Every row comes from one small tree of marks. The marks that hang from a mark follow it in brackets, in alphabetical order. Every link used is in the known rows. Which tree was each row made from?
Known rows:
kifa(rudir sepeni tiketa): [  9   4 -14  10  -3   6   2   8   9 -13   7  19   0  19  22   7  -1   3
   1  10  17  15  -5   0 -24 -17 -18 -21  -1  -9  -2 -15   3]
rudir(saket(tiketa(dodad(sepeni) kifa))): [  4 -13   5  -7  -6   6   7   7   2   3  -9 -10  14   0  -6  -5   9   9
  -2 -14  -6 -13  -3  -7  11   1  -2   5 -16 -16   0  10   9]
dodad(sepeni(kifa rudir saket)): [  7 -15  -7  10   1  -2   0   5  13   5   0   6   5 -13   1   0   6  -8
  19  -5   9   0   3  -8   7   9  -7 -10   6  -4   5 -10   2]
tiketa(saket sepeni): [  2  -5  -6  -6  -4  11   0   6  26   5 -10  17   3   8  -6   6  -5  -5
   9  -8  -7  11  10  -2   9 -18   2 -21  -5  -3  -4   6  -3]
tiketa(saket sepeni(dodad rudir)): [ 12  -7  -4  -1  -4  17   2   6  10   6  -4  16   6   4   6  22   5  -6
  25  17  -1   8  12  -9   3  -8  -2 -16   2   3   6   6   3]
gomid(sepeni(kifa rudir saket(tiketa(dodad)))): [ 22 -16   1  -1   1  10  -5   5   4   0  -2  -4   1  14   4  21   7  -4
  10  -1  -4 -21  -2 -11   6   2  -9   4   6  -8  -1  11   4]
dodad(sepeni): [  1  -3  -9  -6  -3   0   9   4  11  -3  -3   9  -2  -8   3 -30   1  -6
   0  -3   7  12  10   3  -2  -6   5  -7 -10 -18  13  -7   0]
rudir(saket(sepeni(dodad gomid meveg))): [  6  -7  -1 -10  -9   0  13  15  -8  13   0  -7   4 -10  13  14  17  -5
  -4  -5   1   1  -8  -9 -12  -4   7  -7 -13  -6  -2  -2   0]
tiketa(saket): [ -1 -10  -6 -15  -6   1   1   8  22  -1   0   4   4   8  -1   5   0   0
   0 -12  -8  13  14  -1   4 -22  -7 -11 -13  -3   0  13   1]
rudir(dodad(tiketa) saket): [ 11 -15  -2  -1  -6  -1  18  10  -2   2   2  -3   6 -17   3  -8  18   7
 -13 -11  -6 -14  -5   4 -16  -3   7   2 -26   5  13  -2   9]
rudir(dodad(tiketa(sepeni))): [ 15  -6  -1   0  -4   8   8   2  -2  -6  -4  17   0  -7  -1 -18  12  -3
  -8  -3  -7   1   2   9 -18  -5  18  -7 -15   3   9   0   4]
gomid(sepeni(dodad meveg saket(tiketa(kifa)))): [ 19 -15   9  -8  -3  27  -1  17  -7  10   0 -10  -2  12  15  18   2  -4
   2  11  -4 -21   8  -5   1  -3  16  10  -2 -15 -31  19  -3]
tiketa(dodad sepeni(kifa rudir)): [ 12 -10   3  -4  -4  11  -8   0   0  -6 -18  33   6  13 -14   4   7  -9
  18   1  -8   1  -8 -11  11   6 -10 -16   4   1  11   9   2]
sepeni(gomid kifa meveg rudir(saket)): [ -3 -26  -1 -26 -11  -8   5  13   1  10 -12   6   4  -5   5  32  19  -5
  16   1   3  -5 -27  -7  -3  20   1  -4  -4   3  -7   7   8]
sepeni(gomid kifa rudir(saket)): [  2 -16  -6 -20  -6 -10   2   6   3   6  -8   9   5  -9   1  33  22  -3
  12  -8  -3  -3 -25  -7  -1  11 -10  -8  -1   2  11  -2  10]
tiketa(dodad sepeni(rudir(saket))): [ 11 -11   1  -1  -2  14   5   4  -1   1 -14  21   6   9  -5  -3   8  -4
  18   8   0 -10  -8 -13   4   3  -9  -6  -6  -4  18   6   4]
dodad(sepeni(meveg rudir saket(tiketa))): [  7 -21  -2   7  -3   3   9   9   8   6   0 -11   5  -3  18 -11   7  -6
  20  11  19  -3   7  -3 -13  14  13  10  -3 -11  -4   4   5]
sepeni(kifa meveg rudir saket(tiketa)): [  8 -32   7  -2  -6   1  -4  12   4   8  -5  -7   9  14   8  25  11  -4
  20   2   8  -8  -8 -10 -12  16   5   5   4   7 -23  25   5]
dodad(tiketa(saket(rudir sepeni(kifa meveg)))): [  5  -4  -5   6 -11 -22   6   4   1  -6   3  -5  -3   1   1   5   7   2
   0 -10   8  15   5  -3  -6  -8   7 -15  -7   5  -7   8   6]
kifa(sepeni tiketa(dodad saket)): [ 13   4   0  10 -11   2 -12   9  17 -11   3  14  16  30  -6  19   0   6
  -5  -9  -9  11  10  -7  -2 -19 -21 -13  -8 -10   6   5   2]
dodad(tiketa(kifa)): [  2  -5  -1  -7  -6   0   1   4  -4  -4  -7  16  -7   6 -14 -14   8   6
  -9  -8  -3   2  -1   6  -7   0   4  -3 -15  -9  -4  14   4]
saket(sepeni(dodad gomid kifa) tiketa): [ 17   5   3  -9 -10  -7  -7   0 -13  -3   0  -5   9   1   9  27  26  -7
 -10 -12 -10  18  -3  -4 -16  -6  12  -9   3  -6   1   4   7]
rudir(saket sepeni(dodad(tiketa) meveg)): [ 11 -10   6  13 -18  -7  19  20  -2  16   2   5   1  -5   4  -7  21   5
   7  11  20 -14   1 -11 -14   8  16   8 -18  -6   1   4   1]
saket(sepeni(kifa meveg rudir) tiketa(dodad)): [ 13 -15   5  -1 -11  -4   0   0  -8  -7  -6  -8  13  15  -1   2  12  -3
  12  -4   0   9  -2 -14 -10  10   0  -6   1  -2  -1  23   7]
kifa(rudir(sepeni) tiketa(saket)): [  7  -6 -14  12 -11  -3   8  12  26  -9   9  23  -1   4  16   8   9   7
  16   4  19  15   6  -4  -3 -14 -15 -19   3  -6  -5  -8   4]
sepeni(rudir(saket(tiketa(kifa)))): [  3 -20  -5 -10  -2   5  14   7   2   7  -5 -10   8   5   3   4  10   7
  16   5   6  -6  -7  -8  -9   7 -11   3  -8  -5   5  15  10]
saket(rudir sepeni): [  8   5 -12   1   1 -12  14   3  -9  -8   2 -13  -3   2  14 -14   3  -8
   4  -6  14  28   7  -9 -13 -20  -4 -23   2  -2   1  -1   0]
dodad(tiketa(kifa saket(sepeni))): [  2  -2  -5   3  -8  -4   3   2   8   0   1   3   1   1 -18  -2   3   7
  -3 -21  -9   8  10  -1   7  -8  -4 -17 -10  -5  -6   9   2]
saket(sepeni): [  6   1 -10  -2  -2  -2   9   4   4  -1   0   2  -2   4  -1 -18   2  -9
  -6 -14   0  20   8  -5 -13 -15  -6 -20  -6  -8   7   1  -5]
kifa(sepeni): [  6   4  -5  -1  -3   4   1   6  10  -2   0   4   4  21  -1  -8  -5  -5
  -5  -4   1  12   7  -2 -16 -19  -7 -14 -12  -9   8  -1  -4]
meveg(sepeni(saket(rudir))): [ 11  -8  -3  18   7   4   4  14  13   3  -1  -2   0  16   7  -8   7  -4
  11 -16   5   9  15 -11  -1 -16   0  -8  -2   1  -8   0  -2]

Write each row's tree:
[  4  -2  -5 -12  -7 -19   5   6 -11  -4  -5  -8   0  -3  11  13  10 -12
   6 -12   7  28  -9  -8  -5  -5   9 -25   7   2 -16   0   1] : saket(rudir sepeni(gomid kifa meveg))
[ 22 -12   3  13  -1   5   0   9 -19   4  11   6  -2   1  18  18  27  -2
  11  22  11 -12   3  -7 -27   6   0  12  -4   6  11   7   9] : sepeni(dodad(tiketa) rudir saket)
[ 15  -1  -2  -5  -3  -9   5   2 -14 -12  -6   6   0 -12  10   5  18  -5
   0  -3   0  12  -8   5 -10  -6  18 -12  -3   9   1  -5  10] : saket(rudir(dodad(tiketa(sepeni(gomid kifa)))))
[  2   0   3  -6 -10   0  -2   6  -4  -1  -6  11  -1  11 -13  -2   6   4
  -8  -7  -3   2  -5   6 -10   2   9  -6 -15 -11 -10   7   2] : dodad(tiketa(kifa(sepeni(gomid meveg))))
[ 12  -4   3   3 -13  -5   2   8 -14   1   1   9  -1  -1   0   3  12  -6
  -5  -3   1  12   2  -6 -15   2  12 -15  -4   1  -7   8  -2] : saket(sepeni(dodad(tiketa) kifa meveg))
[  9  -3   1  -6  -8  -7   7   5  -4   3  -3 -14  12   2   5  10  22   2
 -11 -19  -6  -4 -10  -8  -9  -8   0   1 -14 -12  13   3   8] : rudir(saket(sepeni(gomid) tiketa(dodad)))
[ 11  -1   5  -8  -8  10  -2   7 -19  -3   0  17  -3   2  -2   1  17   3
  -7   8  -5   2   5   2 -11  -3   7   1 -12  -5  -1  14   5] : sepeni(dodad(tiketa(kifa)))
[  3  -2  -5  -2 -14 -15   5   5   5  -3   3   2  -4  -1   0   4  13   1
  -8 -13  -1  10   4   4 -14  -7  12  -7 -16  -4   2   5   4] : dodad(tiketa(saket(sepeni(gomid meveg))))
[  9  -9   9 -25 -18   0 -15  17 -14  -3  -7  30   2   3  12  44  27  -6
  -7   6  -7  12 -16   2 -14   9  17  -2   0  -3 -20  14   4] : sepeni(dodad gomid kifa(tiketa) meveg)
[  3  -9  -3  -8  -8   0   9  12   4   9  -2  -7   8  11  10  15   6  -4
  13   8   9  -2 -11  -7 -18   3  -3  -5 -12  -6   5  -4   3] : kifa(sepeni(gomid meveg rudir(saket)))
[  7  -1  -6   0   1  -8   2   7   2   0   0  -4   0 -17  18   2  14 -10
   5  -7   9   8   1   1   0  -6  11  -3   0 -12   2 -18   4] : dodad(sepeni(gomid saket(rudir)))
[  1   1  -5   0  -7   1  -2   3   9  -5   4   7   2   4  -4  17   5  10
   3 -11  -3   3   0   4   6 -10  -4 -18 -10  -5  -7  -6   7] : dodad(tiketa(kifa(rudir sepeni(gomid)) saket))
[  1 -26  -1 -19  -7  10   5  11   4  -7  -5  14   1  -6  13   4   3  -5
   8  -2  -1   7  -9   1  -1  -1   7 -18  -6  11 -21   5   2] : sepeni(kifa(rudir(dodad)) meveg)
[ -1  -7  -6 -15 -11  -4   3   9  17   3   0  -5   5   1   2  13   5  -6
   2 -17  -8  18   9  -4   1 -16   3 -18  -9  -4  -7   6  -2] : tiketa(saket(sepeni(gomid meveg)))
[  8 -14  -3  -1 -10  -6  13  13  16  -2   4 -12  11  -3   7  -1   4   0
  19  -4   4  14  19  -8   8 -16   6 -14  -7   7  -9   6   2] : tiketa(saket(rudir(dodad sepeni(meveg))))
[  6 -12   0 -11 -12   0  -1   5   6  -6   0  -1  12   7  -1  16  12  -4
  15 -10 -12  10   7 -12  11  -6 -11 -11  -8  -2   7  12   4] : tiketa(dodad saket(sepeni(gomid meveg rudir)))
[  6 -14   9 -12  -6  26  -3   3  -5  -7 -17  11   7  18   2  -1   3   2
  12   4  -3  -2  -7  -2   7   1  11  -5  -4 -10 -24  20   5] : saket(tiketa(dodad kifa(rudir) sepeni(meveg)))
[ 18  -5   2  19   5  11   1  16  -1   4   4  -1   2  12  15   4  14  -5
  12  -5   3   7  20 -13  -3 -16   4  -4  -1   3  -8   1   0] : meveg(sepeni(dodad saket(rudir)))
[ 11  -1  -1  12  -3   1   0   5   2   3  -6  22  -9   6  -2  -7  10  -4
  -7  -2   6  -6  -3   4 -19  -3  15  -3  -9  -4   0   3   0] : dodad(tiketa(sepeni(saket)))
[  3  -8  -9 -13  -7  -4  11   5  -4   2  -2  -1  -1  -1  10  -1  13 -11
  12   2   7  18  -5  -6 -20   4   1 -12  -2  -5   3   3  -1] : saket(sepeni(gomid meveg rudir))
[ -3 -10  -3  -9  -2  22   3  11   6   0  -4   6   4  13   2  -2 -13   1
  14   0   3   7  -1  -3   6  -8  -9 -24  -5  -7 -27   1  -4] : tiketa(kifa(rudir sepeni(meveg)))
[ 19 -10   8   3   0   0 -10  14 -15   2   4   0   5   1  16  37  16  -9
   5  -1   1   3   1 -13   2 -11   1  -9   9  12 -18   6   3] : sepeni(dodad kifa saket(rudir))
[  6 -12 -13  -5   1  14  16   4   5 -12   6   7   0 -21  24 -20   6  -4
   8   3   6   9   4   6  -4 -12   2 -16  -9  -1   7 -20   6] : kifa(rudir(dodad(sepeni)))
[ 15  -2  -3  -4  -6 -10  14   7  -4  -9   2  -4   5 -11  12  -7  20  -5
  11   0   7  17   3  -3  -7 -10  10  -9  -3   2   6  -8   5] : saket(rudir(dodad sepeni(gomid)))
[ 16  -8  11  -5 -10  -5  -4  17 -31   1   5  -3  -5  -3  33  35  33  -7
  -1  16  11  -5 -10   0 -25   2  32  15  -6   4 -20   7   9] : sepeni(dodad(tiketa) gomid meveg saket(rudir))
[  7 -18   6  11 -11  -5   0  18  20  14  -4  13   6   6 -10   0   8  -7
  13 -12   9  -2   3 -13   5   4   7 -10   1  -1 -22   8 -10] : rudir(sepeni(kifa meveg saket))
[  9 -11   2  -4   0  29   5   9  -7  16 -14  17   8  -3  -8  13   4  -1
  26  14  -3  -6  -5 -13  12   8  -6 -17   5  -4  -9   6   0] : tiketa(kifa sepeni(dodad rudir(saket)))
[  3 -16  -2  -6  -4  12  12   9   0  -3  -6   3   1   4  24   2   8   2
   8   8  13  -8 -14  -3  -7  -6   5  -3 -11  -4  -6   2   9] : kifa(rudir(saket(tiketa(dodad sepeni(meveg)))))
[ 10 -15  -5  13   0  12   9   6  17   0   0   5   8   4 -12 -12   9   6
  22 -14 -11   6  21  -6   7   0  -7 -11  -8   4   5   3   5] : meveg(sepeni(rudir(dodad(tiketa(kifa saket)))))
[ 15 -18   0  10   3   8  -5   9  15   6  -3   9  11  -1  -3  20  22  -7
  19 -25 -16   1   2  -9   7   4  -3 -11   4  10   0  -8   2] : meveg(sepeni(gomid kifa rudir(dodad) saket))
[ -7 -15  -2 -19  -4  25   5  12   3  12 -20  20   0  -8   4  17   1  -3
  18   0   0  -4 -23  -1  16   4  10 -23   0  -8 -34  -5  -2] : tiketa(kifa(rudir(saket)) sepeni(gomid meveg))
[ 12  -7  -2  -6  -1  -3  11   5 -15 -14   0  -6   1  -7   6 -11  11   2
   1  -2   1  10   3   3  -7  -9   7  -8  -9   6  -5   6   9] : saket(rudir(dodad(tiketa(kifa))))
[  5  -7   0 -10  -7  -1  -2   3   1  -9  -6  16   6 -13   3   5  16  -3
   2 -14  -6  -3 -11  -3  19   0  -4  -8  -8 -10  15 -14   8] : tiketa(dodad(sepeni(gomid kifa(rudir(saket)))))
[ 12 -10  -1  -2   2  14  -8   6   8   4  -9  25   4 -12   9  31  13 -14
   8 -13  -9  -2 -18   0   7  -6  10 -25   9   7 -15 -17  -1] : tiketa(sepeni(gomid kifa(rudir(dodad)) saket))
[ 13  -6   2   9 -11  -1  17  17   5  15   2   5   7  -5   2  -4  18   2
   8   4  11  -8   5 -15  -4  -5   0  -2 -11  -7  11  -4  -2] : rudir(saket sepeni(dodad))
[  5  -1  -3  -6  -5   4   0  -1  -6   0 -14  26  -6   0 -13   1  14   1
   9   3   0   1 -13   5  -7  12   9  -8  -3  -8   0   4   6] : dodad(tiketa(kifa sepeni(gomid rudir)))
